Each row comes from the steps of one walk. Every step used is in the known rows, and no mark comes twice. Write the walk behind each row, first mark first.
Known rows
z > x: [ -1  30   1  -5  -5  12  -2   2  -6   4 -11  -8   6   0  12   3  -1  -1
  -8  16  -2   1   6]
e > s: [ -1  20   7  -6 -15 -11  -1  -6   2  -4   7  -2 -12   3 -26  10   0   0
  -6   4   7  -6   3]
g > a: [ 12   2 -10  -6  -1  -5   0  -1  -1  -1   1  -1  -1  -3   9  -5   6 -17
  -7 -18  -1  -3  -4]
a > x > z > g > j: [  7  45 -15 -10   4   2  -5  -6   1   8 -13  -1  11  18  -9   1  -1   8
   3  -6 -17  -2   0]
a > x > z > g > j > e: [  8  63  -3  -6  -2  -4  -6  -8   5   3 -10  -8   2  23 -25  11   1   3
   6   3  -4 -13   3]
j > e > s > g > z: [ -5  50   1  -6 -26 -17  -4 -15  -6  -5  17 -23 -28  13 -28  19   1   9
 -17  17  23 -26   9]
j > e > s: [  0  41  16  -3 -21 -17  -3  -8   5  -8   8  -8 -19   9 -41  19   2  -4
  -4  11  18 -16   6]
n > x: [  2 -41  -3   2  -1  -6   4   1   6  -1  10  -8   0   3  19   5   0  15
   2   0 -13   4 -11]
s > g > z > x: [ -6  44  -9  -8 -12  10  -3  -5 -15   5  -3 -23  -4   6  17   5  -2  11
 -21  23   5 -11   9]
s > g > z: [ -5  15 -12  -3  -9  -3  -1  -8 -10   1  10 -17 -12   6   5   3  -1  13
 -14   7   8 -13   4]
a > g > j > e > s: [  9  38   6  -6 -20 -29  -6 -16   3  -6   0 -10   0  16 -58   4   7  -4
   5  25  21 -19  10]
j > e: [  1  24  10   3  -6  -7  -2  -2   3  -5   1  -7  -9   6 -17  10   2  -5
   2   8  11 -12   3]
e > v: [ -5   9  -7   8   9  -2   0   4   0  -4 -23   1  -2   2   1   4   2 -11
  -1   0   7  -3 -10]
j > e > s > g: [ -2  37  13  -7 -26 -14  -5 -13   0 -11  14 -17 -24  14 -50  25   2  12
  -7  10  14 -25   6]
s > g > z > x > v: [ -8  22  -2  -3 -18   9  -6  -5  -9   8  -5 -16  -1   8  29   2   0  11
 -18  32 -19  -9   1]
x > z: [ 5 23 -4  0  5  8 -3  0  4  4  4  6 -5  7 26 12 -5  4 -3  6 -8  3  1]
g > j > e > s: [  3  45  17  -7 -23 -26  -5 -10   5  -7  -1 -11  -9  14 -54  10   6  -4
   1   6  18 -22   4]
e > j > g > z > x > v: [ -8  52   0  -8 -22   2  -7  -7   2   1  -3 -16  -3  15  19  -2   1   9
 -20  25 -10  -9   4]
s > g > j > e: [  4  27   9  -3 -15 -15  -6  -9   1  -8  -4 -19  -3  17 -41   7   7   9
   5   1   9 -28   1]
j > e > v: [ -4  31   2  11   4  -8  -1   2   3  -8 -23  -5  -9   8 -14  12   4 -16
   1   7  18 -14  -7]
j > g: [  2   6  -7  -3  -7  -1  -6  -9   4  -4   5 -12   3   6  -6   3   0  13
  -1  -4   7  -6   3]
z > g: [ -1  12 -22  -4  -2   2   1  -2  -4   7  -1  -1   4   4 -13  -4   0   5
  -3   1 -14  -3   5]

Write each row's walk
[  4  45 -18  -8   9  15  -3  -4   0   9  -2   4  -1  13   8  12  -7   9
  -3   1 -18   7   3]
a > x > z > g
[  7   7  -9  -8  -3   5  -4  -5   2   6  -7   2   5   6   9  -4   5  -9
  -4  -6 -32   4 -11]
z > g > a > x > v
[  0  35   0 -10 -12  -8  -4  -9  10 -13  10 -10  -8  14 -23   3   1  12
  -4  -9  10 -10   5]
e > j > g
[ 11  13 -29  -9  -3  -3   1  -2  -4   5   0  -1   1   1  -3  -9   6 -12
 -10 -17 -14  -7   0]
z > g > a
[ -7  22   0   0 -12   9  -4  -1  -6  11 -10  -8   4   4  36  -4   0  -1
 -16  33 -18  -1   1]
g > z > x > v
[ -4  44  -8  -5  -6   9  -1  -1 -12   9  -8 -15   2   2  28  -2  -2  -3
 -18  24   6  -2   9]
g > z > x
[ 12  35 -10 -15 -12 -12  -4  -9   8 -12  10 -10  -8   9 -12  -2   8  -6
 -11 -26   8 -13  -1]
e > j > g > a
[  6  69  -2 -10 -20 -19  -7 -11   5   1   1  -8 -10  23 -45  16   2   3
  -3  10   1 -23   8]
x > z > g > j > e > s
[  7  33 -21  -7   0  -3  -4  -4   1  10 -10   0  11  16  -8  -4   1   9
   1  -2 -19  -9   2]
x > z > g > j
[  8  53  -9  -3  -7  -9  -5  -6   4   4  -8  -7   2  22 -24   6   2   3
   3   6  -6 -21   5]
x > z > g > j > e
[ 14  22  -5 -13   1   1  -6 -11   3  -6   1 -11   2   5   3   5   3  -5
  -4 -24   8   4  -5]
j > g > a > x
[  3  15 -20  -7  -4 -10  -1  -4  -2   7 -13  -6  15  11 -29 -13   5   5
   3  -6 -14 -11   1]
z > g > j
[ 14  69   8 -14 -11  -1  -8 -13   4  -8  11  -9 -25  19  -8  35  -1  -1
 -11  -4   7 -11   0]
j > e > s > g > a > x > z
[ 15  39  -3  -9  10  11  -4  -3   4   2   0   4  -5   8  30  14  -2 -10
  -6 -13  -6   9  -5]
g > a > x > z
[ 11  -5 -12  -4   0 -15  -4 -10  -1   3 -10  -3  23   9 -23 -18   6  -2
  11  16   3  -3   4]
a > g > j
[ 12  27 -17 -13   5   4   0  -5  -3   3  -5  -3   1   3  -4  -1   3 -12
  -5 -20  -9   4  -4]
z > g > a > x
[  7  39  -5  -8 -21 -22  -4 -11  10   0   8 -13 -10  25 -32  20   2  13
  -2  10  -8 -21   0]
n > x > z > g > j > e > s
[  4  36  -8  -3 -11 -15  -3  -6   2   1 -10 -11   5  16 -43  -3   6   0
   5   2  -1 -22   4]
z > g > j > e
[  2  37 -19  -5  -3   5  -3  -7 -14  11  -8 -13  11   3  22  -8  -2  -3
 -14  45  10   3  16]
a > g > z > x
